What can hang from each mark:
nilafe: muzeri ruzi
gimab: daronap lezu muzeri nilafe
daronap: masof ruzi
masof: daronap lezu muzeri nilafe
lezu: daronap nilafe

Every row comes from one small tree of marks. The marks that hang from a mark follow it in brackets, in alphabetical order. Every link used is in the known rows. Which tree was each row made from?
(in the rows, 128 means zero)
Known rows:
masof[daronap[ruzi] lezu[nilafe] muzeri]: [122 252 116 123  98 146 152 130 133  91 128 128 115 118 137 142 129 141
 131 132 137 118]
masof[daronap muzeri]: [115 177 133 131 105 129 147 136 117 114 117 131 119 126 140 142 128 142
 126 121 120 113]
masof[nilafe]: [112 105 104 128 124 134 146 140 121 117 112 127 124 126 121 139 115 120
 138 176 131 130]
lezu[daronap nilafe]: [128 161 112 133 129 140 142 131 116 119 112 133 126 129 138 136 124 109
 129 140 135 120]
daronap[masof[muzeri] ruzi]: [126 171 117 127  93 127 149 130 112 102 123 138 127 119 119 139 123 159
 147 125 130 117]
masof[lezu muzeri nilafe]: [114 147 111 117 115 136 155 138 126  93 127 125 111 128 127 141 120 125
 129 168 131 132]
lezu[daronap[masof] nilafe[muzeri ruzi]]: [149 189 132 126  83 120 146 131 103 118 109 134 122 128 143 134 132 101
 112 132 143 112]
gimab[daronap muzeri]: [132 129  96 135 123 148 143 130 117 139 111 120 123 127 134 136 124 137
 129 117 121 125]
gimab[daronap lezu muzeri nilafe[ruzi]]: [147 112  68 128 112 124 140 130 110 126 105 118 118 125 154 128 139 125
 135  97 119 121]
nilafe[muzeri ruzi]: [118 143 126 131  79 104 147 138 117 133 110 134 120 122 136 137 125 104
 115 121 138 113]
daronap[masof[lezu]]: [131 145 109 117 111 136 149 137 114 116 121 123 124 126 125 135 118 142
 124 157 117 132]
masof[nilafe[muzeri]]: [114 144 118 132  95 130 149 139 121 103 118 133 115 122 125 140 119 110
 132 177 138 127]
masof[daronap lezu[nilafe[ruzi]]]: [126 192 116 118 108 131 147 138 128 134 109 117 119 124 144 137 130 106
 106 134 135 119]
daronap[ruzi]: [109 143  96 133 107 128 146 133 126 118 117 135 131 116 121 140 118 140
 149 133 134 123]
lezu[daronap[masof[nilafe] ruzi]]: [127 144  87 125 106 142 151 135 110  90 118 131 128 124 125 138 121 150
 147 178 128 132]
masof[nilafe[ruzi]]: [115  93 102 122 110 117 147 141 119 135 104 123 124 126 128 137 120 107
 126 159 138 124]
lezu[daronap[masof] nilafe[ruzi]]: [146 155 117 121 108 125 144 132 104 134 103 127 130 130 138 132 129 108
 116 129 135 115]
gimab[lezu muzeri]: [117 111  89 133 136 140 143 131 124 126 107 123 122 128 136 134 131 132
 144 132 121 126]
daronap[masof[muzeri nilafe] ruzi]: [125 156 108 123 100 135 151 134 113  90 124 134 123 120 115 139 120 155
 152 164 134 125]
gimab[muzeri]: [111 107 108 134 132 139 145 132 123 144 111 126 124 128 129 136 122 121
 136 127 125 124]
daronap[masof[nilafe] ruzi]: [123 131  93 124 107 140 148 137 116 103 117 131 131 118 111 138 116 151
 153 181 132 130]

Which tree is each row?
[129 188  96 119  72 140 157 136 123  74 131 129 115 116 119 139 118 140
 138 191 134 137]
daronap[masof[lezu nilafe[muzeri]] ruzi]
[152 139 113 117  87 125 148 136  99 117 111 120 119 129 129 135 128 140
 123 142 130 120]
gimab[daronap[masof[muzeri nilafe[ruzi]]]]
[131 121 125 117  98 116 150 138 104 119 112 126 121 129 126 136 125 126
 125 150 133 119]
daronap[masof[muzeri nilafe[ruzi]]]
[138 199 107 135 103 136 144 129 118  88 115 135 115 127 147 135 135 111
 133 140 137 119]
gimab[lezu[daronap nilafe[muzeri]]]
[129 107  73 128 124 119 145 130 108 118 106 125 118 131 164 129 142 109
 135 107 119 122]
gimab[lezu[daronap] muzeri nilafe[ruzi]]
[134 136 124 122  79 115 149 140 107 118 109 128 119 124 126 135 123 113
 120 170 139 122]
daronap[masof[nilafe[muzeri ruzi]]]
[136 173 113 130  88 116 142 131 122 115 105 131 117 122 140 133 135  97
 125 129 147 113]
gimab[lezu[nilafe[muzeri ruzi]]]
[115 180  89 119 100 143 160 134 126  70 133 130 113 126 137 142 125 138
 138 160 129 134]
masof[lezu[daronap[ruzi]] muzeri nilafe]
[145 165 118 127 120 143 143 131 105 116 110 130 128 130 132 134 125 124
 130 145 130 120]
lezu[daronap[masof] nilafe]
[141 211 118 127 100 140 148 125 110  91 122 138 126 124 131 138 129 144
 143 125 138 115]
lezu[daronap[masof[muzeri] ruzi] nilafe]
[123 121  84 133 137 146 146 129 118 114 110 124 121 134 150 134 136 134
 140 125 114 128]
gimab[lezu[daronap] muzeri]
[126 220 109 138  86 136 148 127 123  93 121 141 122 118 137 140 126 115
 136 135 148 116]
lezu[daronap[ruzi] nilafe[muzeri]]
[135 159 126 125 104 129 149 132  98 103 121 134 123 133 137 137 127 146
 128 125 117 118]
lezu[daronap[masof[muzeri]]]
[144 157  84 132 103 150 145 127 112 125 115 122 129 120 124 135 124 167
 143 122 121 125]
gimab[daronap[masof ruzi] muzeri]
[131 147 111 127 115 123 143 133 115 138 103 129 127 129 144 135 128  94
 116 124 141 115]
lezu[daronap nilafe[ruzi]]
[111 220 100 124  76 144 158 139 134  74 128 127 109 114 136 144 124 141
 129 183 131 133]
masof[daronap[ruzi] lezu nilafe[muzeri]]
[137 145 116 121  77 119 152 139 101 107 112 130 117 129 141 136 128 111
 115 166 133 123]
lezu[daronap[masof[nilafe[muzeri ruzi]]]]
[110 196  92 124 100 142 152 137 132 104 124 124 122 116 136 142 124 154
 129 145 119 127]
masof[daronap[ruzi] lezu]
[110 200 119 133  91 131 150 133 123 101 121 134 122 117 134 144 128 156
 141 115 126 113]
masof[daronap[ruzi] muzeri]
[116 197  97 123  95 134 158 130 124  81 134 134 118 124 141 141 127 144
 133 122 125 126]
masof[lezu[daronap[ruzi]] muzeri]
[142 226 115 133  81 140 147 127 113  89 121 140 124 119 133 137 127 130
 137 143 144 117]
lezu[daronap[masof ruzi] nilafe[muzeri]]
[126  94  78 127 122 115 143 132 114 129 104 125 120 126 150 129 136 110
 140 108 123 121]
gimab[lezu muzeri nilafe[ruzi]]
[113 178 124 132  91 136 150 140 120  98 116 128 112 122 136 142 125 124
 125 178 131 123]
masof[daronap nilafe[muzeri]]
[167 166  91 129 129 161 138 124 111 120 106 115 122 129 133 129 134 146
 140 133 124 125]
gimab[daronap[masof] lezu[nilafe] muzeri]
